Each row was made from one small tree. The marks that hang from a mark follow it in brackets, in alphabetical order. Every link used is in the known rows. Write each row's tree.
Known rows
remaker(linap(vagop)): -230 162 210 350 315 80 -497 220 0 -377 232 232 -261 260 -165 217 326 353 -219 205 15 -241 -32 63 483 62 364 32
linap(vagop(vara) voma): -159 133 153 290 252 518 -592 323 3 -268 432 101 -284 523 -175 105 155 290 -49 -407 189 -48 36 215 379 -117 358 -21
vugap(lafezi(rulu(tonovu) sonep)): -198 100 441 336 608 -209 -152 586 171 -51 104 -80 -51 -153 -66 53 -47 400 -148 229 -479 -236 211 467 140 228 700 317
fule(vara(remaker)): -450 192 719 433 521 -27 -65 415 301 -334 92 311 -112 257 -105 126 166 52 -197 142 -33 -43 57 -11 325 117 488 44
voma(linap(vagop(vara(remaker) vugap))): -496 159 447 121 252 371 -465 121 179 -245 476 201 -479 492 157 65 171 -40 -575 -295 218 -192 -4 -49 607 -146 -1 20
lafezi(rulu(tonovu) sonep(dopi) vugap): -127 108 433 375 892 -331 -533 488 365 -184 -135 -143 -261 -273 -202 -196 269 329 -347 -106 -422 -241 -19 196 -85 126 627 178
fule(vara(remaker(linap(voma)))): -500 194 301 439 415 146 -444 350 73 -358 56 421 -143 348 -36 225 230 -15 -26 87 -23 -55 -118 182 512 130 296 -99
vugap(lafezi(rulu)): -168 146 504 352 337 -90 -36 303 19 -99 65 -7 -112 60 -223 6 -90 223 -95 265 -198 -196 288 228 302 155 547 331
vara(remaker(linap(vagop))): -424 162 361 406 415 150 -339 125 -44 -386 153 368 -324 338 -21 82 316 212 -325 276 48 -153 -76 -58 519 192 320 54
voma(linap(vagop(vara(remaker)))): -481 122 331 303 238 373 -195 93 212 -281 399 226 -440 395 3 22 218 -19 -491 -109 102 -94 43 -66 506 -140 312 74
fule(vara): -262 182 589 374 450 -122 -238 504 355 -332 173 174 -38 198 -242 259 160 153 -86 71 -67 -132 99 116 287 3 545 22
rulu(lafezi(sonep vugap) tonovu): -142 73 218 201 506 -277 -441 363 259 -104 263 40 100 -131 -253 -175 143 405 -137 145 -540 -2 140 399 34 255 629 228
vugap(lafezi): -169 115 515 420 263 -54 -148 199 104 -137 283 144 12 136 -306 105 57 167 -39 222 -182 -168 305 206 345 187 502 179
vara(remaker(linap(vagop(vugap) voma))): -394 173 281 219 350 424 -787 113 -265 -319 255 390 -326 487 108 134 243 157 -236 -71 163 -156 -105 155 629 178 -70 -78
lafezi(rulu): -225 178 587 392 445 -65 -193 367 95 -241 30 -34 -155 106 -176 -43 188 293 -228 177 -194 -146 56 97 259 90 547 179
remaker(linap(voma) vara): -214 247 72 466 187 114 -522 254 100 -290 188 291 -233 348 -216 214 375 -52 -65 77 32 -130 -125 347 513 42 84 -121
rulu(lafezi(sonep) tonovu): -176 0 391 336 499 -27 -452 427 250 -111 338 -40 166 -8 -214 -19 175 415 -111 201 -534 -25 156 448 258 196 608 93
voma(linap(vagop(vugap))): -268 128 366 161 167 212 -497 138 134 -276 443 143 -280 229 -51 260 230 134 -457 5 -2 -280 182 162 562 -85 92 14
vugap(lafezi(rulu(tonovu) sonep(dopi))): -72 8 498 478 759 -108 -387 504 295 -51 -17 -197 -144 -181 -216 40 48 291 -202 66 -436 -347 205 366 156 147 614 185
rulu(lafezi(sonep(dopi) vugap) tonovu): -36 -17 276 342 675 -168 -664 271 380 -93 157 -63 -1 -144 -384 -201 229 315 -208 -20 -505 -101 126 315 81 195 549 72
voma(linap(vagop(vara))): -281 127 177 227 181 286 -332 197 266 -271 462 76 -364 318 -133 170 216 117 -384 -188 63 -176 113 98 505 -237 339 52
vugap(lafezi(sonep)): -136 151 497 471 293 -163 -186 429 207 -186 227 41 26 5 -297 108 116 311 -56 158 -156 -127 267 234 202 125 611 145
vagop(linap): -217 219 494 461 425 105 -426 104 122 -195 255 53 -267 104 -71 -61 193 215 -161 44 -36 -188 21 -18 427 76 422 -9
lafezi(rulu(tonovu)): -271 107 571 323 673 -72 -293 438 117 -144 128 -22 -119 11 -23 16 155 318 -257 202 -467 -181 16 320 242 201 602 199
rulu(lafezi(vugap) tonovu): -193 45 253 160 455 -170 -415 116 160 -59 321 123 59 2 -232 -175 80 259 -105 183 -552 -32 171 397 193 320 556 243
linap(vagop(vara vugap(lafezi)) voma): -113 118 172 93 162 489 -707 253 -118 -73 563 134 -279 553 -62 198 -187 188 3 -499 342 -213 216 355 511 -67 63 67

Write each row's tree
-215 71 466 285 564 -92 -143 378 50 -6 170 -10 -86 -31 -64 44 -106 258 -118 271 -517 -263 260 434 290 265 614 344 => vugap(lafezi(rulu(tonovu)))
-541 258 645 215 497 86 -711 228 169 -232 327 210 -357 532 171 -12 241 -34 -408 -256 202 -163 -360 -85 554 -12 -58 -58 => vagop(vara(remaker(linap)) vugap)
-428 157 145 330 384 336 -439 338 -52 -420 95 462 -290 397 -7 299 172 92 -56 17 163 -96 -34 145 550 109 291 -72 => fule(vara(remaker(linap(vagop voma))))
-140 157 470 381 367 -212 -49 521 120 -151 -17 -86 -79 -82 -230 7 -20 356 -117 203 -179 -210 244 240 132 102 647 281 => vugap(lafezi(rulu sonep))
-415 243 478 252 448 551 -831 80 -8 -95 394 117 -481 550 249 -193 22 -12 -211 -587 330 -99 -188 -9 590 -24 -58 -134 => vagop(linap(voma) vara(remaker) vugap)
-236 162 -46 256 266 448 -781 267 -74 -300 373 195 -361 524 -83 182 220 242 -81 -307 215 -135 -157 224 540 -116 225 -71 => remaker(linap(vagop(vara) voma))
-16 48 536 619 452 -68 -373 324 351 -183 129 -47 -41 -20 -457 78 207 222 -125 28 -134 -260 255 159 232 56 505 25 => vugap(lafezi(sonep(dopi)))
-183 209 272 176 254 454 -838 123 -58 37 523 1 -366 404 83 0 -254 43 13 -567 306 -263 84 258 595 -78 -16 -26 => vagop(linap(voma) vara vugap(lafezi))
-198 271 384 291 517 -416 -189 532 224 -294 -130 -39 -205 -139 -210 -222 216 398 -299 40 -154 -119 28 96 -122 82 704 291 => lafezi(rulu sonep vugap)
-54 160 478 514 574 -268 -529 333 427 -314 2 -10 -174 -96 -445 -137 416 269 -292 -167 -110 -147 35 -18 -32 46 533 28 => lafezi(sonep(dopi) vugap)
-151 237 68 345 256 17 -371 276 141 -374 215 307 -407 323 -179 247 328 83 -240 228 234 -275 -31 110 534 16 154 -7 => remaker(linap(vagop) vara)
-217 78 253 113 40 182 -360 60 48 -133 464 173 -208 179 -78 311 -47 71 -324 104 -35 -363 414 278 585 -17 116 152 => voma(linap(vagop(vugap(lafezi))))
-525 221 539 408 527 -91 -262 367 246 -371 29 387 -170 264 -39 209 251 -17 -206 225 -22 -135 -152 -28 467 122 375 -11 => fule(vara(remaker(linap)))
-189 210 403 287 376 379 -854 115 -65 -141 363 50 -280 288 54 -1 96 175 -89 -285 78 -215 1 223 548 28 18 -149 => vagop(linap(voma) vugap)
-116 136 253 257 285 -255 -344 294 210 -202 149 39 48 -53 -401 -238 172 345 -118 112 -234 27 175 197 60 164 589 178 => rulu(lafezi(sonep vugap))
-364 127 286 334 342 592 -433 217 -73 -274 337 250 -363 584 -40 -33 162 175 -122 -347 252 34 -20 88 423 4 315 9 => linap(vagop(vara(remaker)) voma)
-367 169 417 176 361 601 -702 233 -85 -218 441 217 -391 677 97 9 116 153 -222 -514 378 -41 -57 93 503 -21 14 -38 => linap(vagop(vara(remaker) vugap) voma)
-269 276 562 181 467 214 -810 191 218 -104 467 -59 -439 370 149 -70 20 139 -264 -463 318 -272 -145 -63 534 -162 54 -77 => vagop(linap vara vugap)
-511 234 400 258 375 352 -891 205 -2 -221 345 227 -316 611 150 19 222 -57 -230 -448 203 -83 -337 112 601 1 -116 -135 => vagop(vara(remaker(linap(voma))) vugap)
-415 237 616 212 421 269 -481 35 70 15 419 104 -476 409 217 -161 -217 -58 -253 -342 327 -256 21 -93 591 47 25 92 => vagop(linap vara(remaker) vugap(lafezi))
-453 174 354 509 332 225 -512 114 -110 -298 135 342 -147 341 -66 31 377 54 -134 106 -144 -15 -158 200 514 224 252 -50 => vara(remaker(linap(voma)))
-89 122 632 567 653 -85 -434 479 343 -289 -144 -221 -213 -45 -342 -50 347 320 -320 -32 -119 -217 -1 45 147 -43 553 19 => lafezi(rulu sonep(dopi))
